Each row comes from the steps of one walk. Every step used is in the known rows, and no mark comes twice. Write the walk behind each row, first mark first.
In the rows, zero is written as 128.
Known rows
nikab, kasu, nesu, vibos: [116 153 156 126 138 124 154 134  89 131 130  96 167 180  93 160 150 178
 107 151 152 159 167  93 139  97 133  66 194 163 112 167 132 180 126 167
  88 157 173  69 125 108 134 132 150 139 160 148 173 142 103 196  92 125
 142  86 129 109 150 102 143 131  96 126 112 115 168 117 168]
mulaz, ligun, nesu, kasu: [141 146 174 184 108 117 126  92 144 152 154  91  90 159  84 129 128 137
 120 106 139 128 148 112  80 139 154 163 187 146  69 150  96 126 122 173
  89 102  92 144 168 109 169 168 141 144 145 136  75 160  70 158 139 153
 143  96 132 149 152 103 163 107 131 130 127 113 138 152 139]
midoni, karege, ligun, mulaz: [143  27  88  33  82  40 118 134 156  84 154 135 134  65 131 115  99 179
 194 132  85 101 136  48 111  57 160 121 126 124 122 169 118  97 118 148
 175 133 124 139 111 111 192 159 151 140 151 130 100 151  95  99  92 150
 125 158 190 156 131 108  48 152 117  92 121  98 111 142  53]
nikab, kasu, nesu, vibos, rede, ligun: [ 93 179 109 145 157 115  95 150  87 170 166  97 207 186 111 127 176 128
  88 140 129 190  98  96 121  97 161  79 176 187 105  89 149 137 130 151
 118 139 126  41 148 107  92 118 160 134 150 113 180 136 130 140 151 155
 111  91  88  89 156 111 154 156 119 139  98 152 174 117 167]
rede, vibos, nesu, kasu: [ 95 205 175 177 117 219 165 134  91 117 128 107 145 127 149 186 156 142
  53 143 158 119 162 138  79 115 123 119 131 136 150 160 125 111 145 160
 117 125 192 110 119  95 157 115  94 128 113 120  38 178 190 172 130  55
 150 123 169 110  91 141 150 112 139 153 108 116 135 160 131]
fepabe, disa: [143 101 130 120 137 106 140 121 180 119  61 167 132 143  94 109  74 123
 145 104  95 122 145 141 187 123 106 120 113  83 140 148 104 176 138 148
 130 131 153 129  94 135 152 146  89  96 134 147 126  88 105 120  89 119
 108 167 148 137 153 132 139 124 158 107 116 136 125 123 142]
ligun, nesu, kasu: [141 129 168 171 104 125 148 106 140 121 141 115  98 122 112 152 112 168
 103 119 157 122 161 123  94 156 158 137 183 119  71 149  77 149 127 152
 111 121 115 117 160 129 174 120 152 150 119 143  97 134 115 151 142 182
 156 104 166 150 141 107 131  83 116 137 131 104 140 128 127]
karege, ligun: [174 102 149  74  90  90 161 144 155 101 115 114 116 140 109 120  76 181
 183 118 114 120 105  85 154  91 167 103 116 114 104 154 117 137  99 140
 117 119 136 155  90 129 147 132 115 123 158 123 115 132 109 140  99 143
 131  97 158 155 126 140  80 127 105  84 122 117 133 136 116]
vibos, rede, ligun, karege: [126 121  84 148 149 107  70 133 117 154 125 117 138 120 143  99 135  59
 147 128 114 156 105 129 142 156 160 137 102 109 134  42 139  75  95 105
 180 120  72 109 132 137 132 107 159 104 136  97 125 131 163  66 198 134
  93 150 111 126 126 113  94 152 172 121 126 148 127 156 148]
nikab, kasu, nesu, ligun, karege, midoni: [201 105 135  80 177  82 109  79  88 147 154 104 145 188 109 106 183 107
 147  92 163 171 143 119 132 150 109  47 164 139  84 121 173 103 111  98
 101  87  65  62 114 117 157 213 200  94 231 134 222 139 122 115  78 120
 117  83 117 128 129  97 135 167 112 143 155 130 142 161 223]
fepabe, disa, vibos, nesu, ligun, mulaz: [106 107  82 113 166 166 128 138 147 110 145 223 160  83 169  87 115  91
  85 121  57  83 105 180 140 169  75 143  62 138 194 126 146 115 160 101
 142 101 113 178 145 165  77 150 146 111  67 143 145  91 147 100  88  77
  81 189 123 148 106 144 169 176 131 142 123 147 110 119  95]
nesu, vibos, rede, ligun: [ 78 157  77 156 134 132  90 191 103 142 127 117 163 155 143 122 152  99
  97 140 126 161  93 135 121 112 172 137 120 149 105  70 122 122 140 144
 169 135 129  84 137 114 115  94  99 126 124  98 126 132 118 152 178 151
 116 127  87 134 156 123 132 148 135 129  84 166 142 121 108]
midoni, karege: [134  67 101  91 122  80 103 132 134 118  92 146 110  77 115 118 133 132
 188 154 134 129 181  81 133 119 103 136 134  67 135 143 143 124 131 142
 181 151 145 143 115 115 179 135  94 132 162 118 104 107 119 123 129 131
 139 175 168 153 142 113  81 110 153 102 127  97  86 111  96]
disa, vibos, rede, ligun, karege: [112 121  54 152 131 152  79 133 150 126 158 157 130  79 164 103 144  63
 132 178 118 160  83 163 155 169 143 145  58 113 162  26 160  57  89  75
 211 131  59 121 153 146  99  74 177  99 102 103 126 142 162  73 225 107
 123 140 107 131 116 129 103 154 145 144 132 186 115 131 148]
rede, ligun: [136  85 112 124 138 108  87 170 178 153  95 117 133 152 129 110 119 112
 162 123 115 108 117 124 132 122 145 167 112  95 112 121 126 135 123 166
 144 144  88 116  97 123 134 123 106 110 148 124 130 105 118  83 146 140
 123 125 103 124 143 147 113 109 135 117 138 120 131 126 124]
vibos, rede, ligun: [114 122  92 136 147  96  77 161 136 170 123 118 154 138 134 105 147  78
 130 122 111 151  78 120 129 134 147 128  98 114 114  69 136 115 114 127
 156 124 108 125 120 138 102  99 101 118 132 100 124 108 157  90 189 166
 105 144  97 134 140 134 122 150 157 112 105 139 128 118 133]
kasu, nikab: [138 118 157 121 107  90 146 102 115 131  86  69 118 137 127 142  90 154
 174 128 134 119 137 141 129 113 100 113 146  91 138 134 142 178 123 121
 122 151 147 122  90 123 137 123  85 122 121 136 158 113 127 103 113 151
 141 145 161 121 127 111 108  98 147  97 156 120 123 137 122]
disa, vibos, nesu, ligun: [118 150 100 123 154 190 141 148 104 141 144 160 122  78 169 124 137  94
 122 142 153 111 115 173 132 190  79 148  67 113 168 106 180  93 130  77
 138 112 123 208 133 163  74 108 101 135 113 117 142 105 173 142 123  96
 128 131 119 144  99 160 138 133 138 153 127 145  96 113 123]
rede, vibos, nesu: [ 97 162 171 142 102 184 141 137 119 133 118  96 139 133 157 172 127 121
  98 140 140 110 143 129 116 117  99 143 104 137 186 145 125 107 125 132
 103 150 208 149  87 119 125  98  92 143 116 104  81 167 187 145 146  51
 124 141 142 109  95 158 117 117 145 127 132  96 130 134 145]
nesu, ligun: [157 106 119  96 166 110 131 133 109 156  83 125 100 125 120 132 131 117
 153  94 141 118 125 143 141 150 103 135 110 113 125 139 143 138 127 129
 148 115 103 167  94 154 140 146  59 107 153 128 162  92 137 131 104 144
 114 148 131 153 136 130 140 126 141 116 137 117 116 121 112]
vibos, disa: [148 128 128 106 144 151 174 132 116 124  64 183 109 119 124 105 127 120
 139 119 101 141 141 112 168 121 131 137 112 117 137 135  93 133 151 120
 146 131 182 129 102 142 120 119  96 139 141 135 124  96 131 122 110 154
 146 144  93 104 139 172 108 117 117 134 127 148 114  95 103]
disa, vibos: [129  96 103 130 104 142 146 147 174 113 115 161 106  90 130 141 121 121
 144 168 138 132 129 134 172 144 102 137  92  93 156 125 133 130 111 105
 152 156 142 163 119 153 109  87 120 121 107 143 121 123 120 144 139 127
 145 130 135 159 121 141 102 118 110 126 135 149  87  93 124]
nikab, kasu, nesu, ligun, mulaz: [143  78 130  79 177  64 113 112  83 178 163 102 143 160 125 142 185 133
 140  96 106 119 114  86 112 117  97  90 172 185 140 147 154 151 127 143
 112 113 100  97 107 147 123 198 156 119 147 151 216 115 130 110  63 171
  80 130 113 137 140  98 152 168 114 133 141 102 170 110 166]
mulaz, ligun: [148 113 146 127 138 105 115 124 165 157 114  93 120 169  91 106 128 100
 162 111 109 129 135 103 144 113 121 146 125 107 133 148 127 120 112 169
 112 131 131 164  98 101 135 163  77 128 163 122 108 159  82 143 122 117
 125 122 104 144 143 129 130 127 143 102 117 117 118 136 138]
kasu, nesu, ligun, mulaz: [134  80 132  85 138  80  97 131  84 150 159 110 112 118 138 125 147 117
 150  92  96  95  99 121 140  92  90 144 141 175 155 180 134 147 123 125
  88  97  83 120 112 146 125 170 139 112 121 136 209 118 117 107  72 166
  82 138 119 125 120 122 145 140 123 126 141  69 140 123 128]
rede, vibos: [125 127 154 124 106 142 136 141 157 122  82 101 102 147 127 179 124 138
 122 126 153 127 147 122 142  91 117 146 116 131 155 169 115 132 132 149
 135 166 197 107  72 127 152 114  69 114 115 118  92 157 137 142 139  91
 134 151 135 119 123 146 116 105 137 114 140 111 133 112 142]
nikab, kasu, nesu: [151 110 169 117 140  92 133 106 125 168 122  88 154 170  87 143 146 152
 144 137 143 156 154  80 158 111 106  73 178 129 127 160 143 178 102 158
  81 155 154 103 109 128 115 148 154 138 176 140 183 128 140 129  90 155
 126  88 137 114 135 117 130 132 134 113 141 102 156 102 187]
midoni, karege, ligun, nesu, kasu, nikab: [151 134 152 103  41  73 144  54 109  87 145  79  97  96 105 144  68 237
 183 135 153 124 148  94  28  83 177 103 220 136  48 150 126 129 136 119
 134 128  94 103 183  85 220 162 182 138 126 124  89 124 103  93 114 173
 180 110 217 119 122  76  84  81 109 101 150 111 127 177  72]
fepabe, disa, vibos, rede: [122 134  87 145 152 149 140 108 174 130 116 219 145  82 116  79  97 100
 108 158  93 160  97 147 186 157 114  87  70 100 173  74 130 137 132  70
 176 135 167 159 146 160  70  91 127 107  89 147 112  99 150 107 158 126
 101 171 126 142 119 140 136 155 157 117  96 180 110  79 136]
rede, vibos, nesu, kasu, nikab: [ 86 235 194 191  91 203 168 105  68 107 113  55 158 137 153 199 125 165
  72 137 156 105 162 170  50  92  99 109 170 138 163 146 151 117 148 131
 111 133 188  80 125  70 164 129  90 124  91 122  80 166 207 140 115  67
 153 135 169  73  75 116 153 103 141 150 139 125 149 188 135]
karege, midoni: [182  80 128 105 125  75 133 132 169 107 120 134 134 179 136 111 143 119
 145  98 149 139 147 104 147 126 128 109 119  79 109 150 121 135 126 132
  93 103 141 115  91 112 147 147 102 126 204 144 132 152  84 153 116 140
 141  95 128 164 136 137  96 133 108 107 129 134 100 134 131]

Which walk is each row?
[ 99 104  80 120 162 161 121 148 119 113 176 174 148  56 200 130 160  93
  93 145  98  89  97 154 104 175  92 166  78 144 193 114 156  94 132  89
 143 105 115 186 145 159  69 126 140 142  89 144 144 124 166 117 132 103
 103 154 127 167  89 136 153 156 127 158 130 124 114 122  93] => disa, vibos, nesu, ligun, mulaz
[139  96  98 126 140 148 141 128 201  92  90 214 116 104 110  93  89 135
 134 146 106 128 137 152 201 138 106 120  92  83 158 139 122 159 139 126
 159 150 155 148 122 151 106 112 121 106  93 165 118  90 102 121 116  98
 119 161 134 136 133 141 134 129 132 124 125 159 103  94 140] => fepabe, disa, vibos
[ 99 207 143 191 105 208 168 116  90  90 147 116 159  85 157 166 118 165
  87 183 156 102 145 183  83 151  99 116 139  96 155 118 164 126 139  91
 117 130 137 131 177 109 126  96 140 143  78 149 101 140 182 141 127  93
 165 117 161 120  71 124 150 113 138 158 135 168 101 160 111] => disa, vibos, nesu, kasu, nikab
[123 128 148 179 112 123  88 133 164 139 140 107 112 140 124 130 119 139
 108 105 152 121 134 135  67 142 178 175 180 133  54 132 102 141 139 176
 115 129  52  99 175 119 171 132 170 134 126 132  98 122  98  98 168 177
 151 103 131 118 145 118 144  88 107 148 148 117 150 149 131] => rede, ligun, nesu, kasu
[117 178 140 179 126 184 150 142  85 116 138 119 170 112 142 150 130 149
  82 134 145 121 159 127 102 152 119 104 138  99 128 140 133 124 128 137
  98 110 149 143 134 108 145 106 114 140 145 148  84 151 172 168 112 111
 138 110 172 145 107 133 141 120 149 134 109 118 126 158 123] => vibos, nesu, kasu
[ 92 119 124 160  94 101  87 163 177 116 127 104  99 163 147 150 119 135
 111 119 145 121 131 146 107 118 176 197 167 154  67 139  76 149 150 159
 109 161  99  94 155 125 139 104 163 156 114 123 133 126  56 143 176 150
 143  93 101 112 169 118 126  99  87 142 145 114 153 119 111] => rede, ligun, nesu, vibos
[140 147 127 120 163 158 129 150  73 158 117 118 132 120 142 126 135  97
 129 104 157 107 122 155 116 175 100 130 107 118 139 118 167 127 131 102
 113  92 126 191 113 155 116 130  76 131 148 108 151 105 172 135 113 119
 108 131 131 141 119 135 146 137 154 123 127 113 119 137 123] => vibos, nesu, ligun
[113 143 119 146 116 180 149 152 149 107 150 165 148  71 175 134 138 111
 113 191 147 114 138 154 152 179 108 127  79  91 179 113 136 125 116  96
 115 139 163 188 140 135  71  71 135 144 111 132 112 146 162 149 139  84
 137 115 142 141  92 163 110 118 131 142 130 136 102 112 126] => disa, vibos, nesu
[128 148  87 130 157 201 134  98 118 105 115 207 125  67 151  85  88  75
 114 141 109 119 138 215 166 207  78 134  64 107 178  74 162  88 129  66
 172 106 100 171 147 155 105 138 159  85  99 144 140  89 175 101 109  31
 101 172 123 108 103 144 150 159 158 155 138 153 101 165 153] => fepabe, disa, vibos, nesu, ligun, karege
[ 80  94  37 136 143 126  71 137 201 116 152 217 170  95 159  71 125  76
  94 131  29 122  60 137 161 130 145 149  61 147 174  67 121 110 144 118
 193 128 103 116 149 151  69 118 174  96  52 142 114 107 114  44 172 138
  65 201  81 135 131 136 135 185 142 136 112 192 127  94 111] => fepabe, disa, vibos, rede, ligun, mulaz
[158  58 124  64  92  63 152 151 168  93 152 114 124 119 141 123  94 185
 171 111  75  95  91  59 134  78 180 119 115 137 132 169 100 121  98 140
 127 115 122 141  94 132 148 152 151 135 128 146 112 165  97 136  85 149
 114 118 162 154 113 124  72 155 105  99 130 108 137 141  99] => karege, ligun, mulaz
[137 167 196 175  91 113 137  51 117 142 148  41 109 172  80 132 111 154
 143 110 132 123 152 151  59 120 136 147 220 150  88 142 103 135 135 147
  65 119  83 106 168  85 166 171 135 129 116 133 109 156  81 125 119 154
 166 112 129 110 136  80 164  95 137 118 151 127 141 182 125] => mulaz, ligun, nesu, kasu, nikab
[156  78 103  44  90  71 136 125 144 104 117 129 121  85 106 105  95 191
 209 145 133 132 147  61 128  81 160 103 127  99 105 158 140 108  99 134
 165 138 142 147 106 109 188 145 129 130 170 112  90 112 110 113 106 135
 157 130 184 158 132 129  50 128 124  90 124 106 115 141  71] => midoni, karege, ligun
[103 189 138 192 101  96  95  88 100 161 158  69 142 152 137 124 120 132
 108 120 138 141  84 151  42 138 175 132 193 159  76  70 126 127 130 105
 131 109  65  75 193 114 135 117 165 132  77 110 126 117 144  60 199 195
 134 119 125  97 137  91 158 102 146 146 141 153 155 158 120] => vibos, rede, ligun, nesu, kasu, nikab
[167 126 142  89 179  96 126 110  83 188 129 105 138 167  83 134 168 134
 151  97 155 140 126 105 136 136  85  73 163 149 116 155 175 166 116 137
 108 127 113 111 111 141 124 178 122 114 175 127 214  80 150 113  79 154
 111 102 120 122 143 112 152 132 133 121 131 110 154 115 189] => nikab, kasu, nesu, ligun
[110 143 169 148 105 104 129 113 151 116 144  81  83 186 103 139 133 127
 124 116 138 135 146 132 120 111 159 179 171 169  87 151  75 128 136 173
  75 146 138 133 156 104 138 145 132 169 132 136  99 170  25 194 146 116
 152  93  93 133 181 108 153 121  99 116 113 114 131 141 116] => mulaz, ligun, nesu, vibos
[122 158 102 135 165 194 149 131 143 126 110 210 127  88 136  91 105  93
 111 121 109 111 118 199 155 182  70 131  74 112 177 105 177 131 159  86
 148 116 134 194 152 156  72 132 112 107 101 136 137  69 159 110  97  67
 111 176 114 129 111 161 174 152 137 148 128 163 107 121 129] => fepabe, disa, vibos, nesu, ligun
[104 175 137 131 105 176 166 146  60  94 111 153 131 138 121 120 132 147
  96 132 123 130 151 123 189  69 142 113 156 174 138 170  89 170 162 131
  86 130 181  77 141 118 109 102 133 153 123 145 147 105 101 179  81 135
 158 117  75  53 132 168 145 109  84 159 102 134 137  93 120] => kasu, nesu, vibos, disa
[147 124 147 103 133  97 111 126  75 160 136  92 101 141 115 120 135 123
 163 105 149 112 107 133 161 115  94 124 144 153 128 165 161 174 120 114
 100 100  80 139 109 144 122 152 106 111 153 120 216  89 143 114  83 144
 109 114 115 117 128 132 162 109 133 129 136  89 127 122 147] => kasu, nesu, ligun
[128 151 141 109 135 187 168 119 120 123  55 162  99 126 135 147 139 118
 115 118 108 136 149 119 159  80 122 146 102 148 166 157  78 108 174 123
 155 157 227 104  82 131 131 120  72 135 101 113  82 123 150 126 116 111
 148 176  91  86 127 181 123 114 111 157 130 142 133  98 132] => rede, vibos, disa
[162 125  91 109 148 175 122 123 116  88 179 173 136 110 179 104 162  64
 118 136 165 134 132 198 128 213 112 119  65  94 141  76 172  34 123  48
 144  75  76 156 139 135 116 144 174 112 172 116 137 152 148 134 144  54
 142 110 119 150  93 131 119 159 108 164 138 154  92 171 153] => disa, vibos, nesu, ligun, karege, midoni
[154 101 180 132 119  90 116  92 177 157 141  80  86 175  93 117 124 104
 168 101 118 134 134 106 124 143 146 174 149 131 112 142  94 121 111 156
  79 140 123 170 148 118 119 150 136 157 145 119 114 159  70 136 153 141
 135 102  96 135 163 130 135 114 135 103 153  88 125 127 143] => mulaz, ligun, nesu
[128  79 137 152 121  80  80 141 207 146 130  98  90 150 139 123 111 118
 162 102 140 107 108 132 110 140 160 203 142 131  91 129  87 145 133 152
 113 140  73 125 144 148 129 122 164 145 122 119 142 108  93  77 187 169
 126 110 109 115 164 138 115  90 115 121 175  98 143 114 139] => rede, ligun, nesu
[121 182 143 116 152 174 181 116  53 123 109 148 169 172  92 139 164 167
  92 139 107 172 162  90 164  93 142  63 182 177 122 147 103 156 161 149
 110 160 201  48 133 114 119 134 162 157 143 155 171 114 110 178  80 136
 154 101  84  69 154 149 144 139  84 158 113 155 164  93 151] => nikab, kasu, nesu, vibos, disa
[167 132 182 124  67 100 168  98 156  87 158 112  94 132 100 153  78 214
 134 112 150 132 130  96  79 111 209 116 180 140  45 157  89 147 113 135
 104 112 100 134 159 122 174 141 179 152 137 139  80 137 106 145 114 175
 162  58 185 156 127 113 103 104  82 117 129 111 148 155 121] => karege, ligun, nesu, kasu
[119 132 100 140 132 150 137 139 134 139 147 173 126  78 135 121 145 101
 123 180 137 165  94 126 170 155 129 102  80 102 163  71 141 104 102  71
 182 136 161 173 141 161  68  63 111 127 105 119 111 133 153 131 183 146
 117 134 128 171 114 131 113 141 149 129  98 161  97  82 132] => disa, vibos, rede
[105 176 152 126 138 187 137 136  77 148 110 104 119 125 160 164 149 101
  98 105 156 112 118 160  95 128  85 136  97 150 166 137 151  96 141 123
 118 129 172 155  95 135 120 135  48 118 120  92 113 134 197 139 129  62
 118 153 126 115  99 161 155 132 140 142 137  88 130 136 147] => rede, vibos, nesu, ligun
[110 125 148 141 100  99 144 134 155 107 117 104  92 150 141 169 110 157
 105 121 167 134 166 135 126 141 155 161 157 142  89 149  62 160 141 147
  98 155 157 118 152 134 141 105 146 157 121 144 123 144  64 193 149 145
 155 103 140 139 163 105 118 105  88 131 126  95 136 112 107] => ligun, nesu, vibos
[ 64 118  70 144 133  96  72 193 117 120 174 135 183 141 171 123 159  95
  77 117  75 121  81 102 109  93 168 154 122 170 129  75 103 109 134 156
 162 129 115  69 136 117 115 104 142 138  97 129 114 151  95 137 180 154
  89 155  91 140 147 105 121 168 128 127  94 144 151 124  79] => nesu, vibos, rede, ligun, mulaz
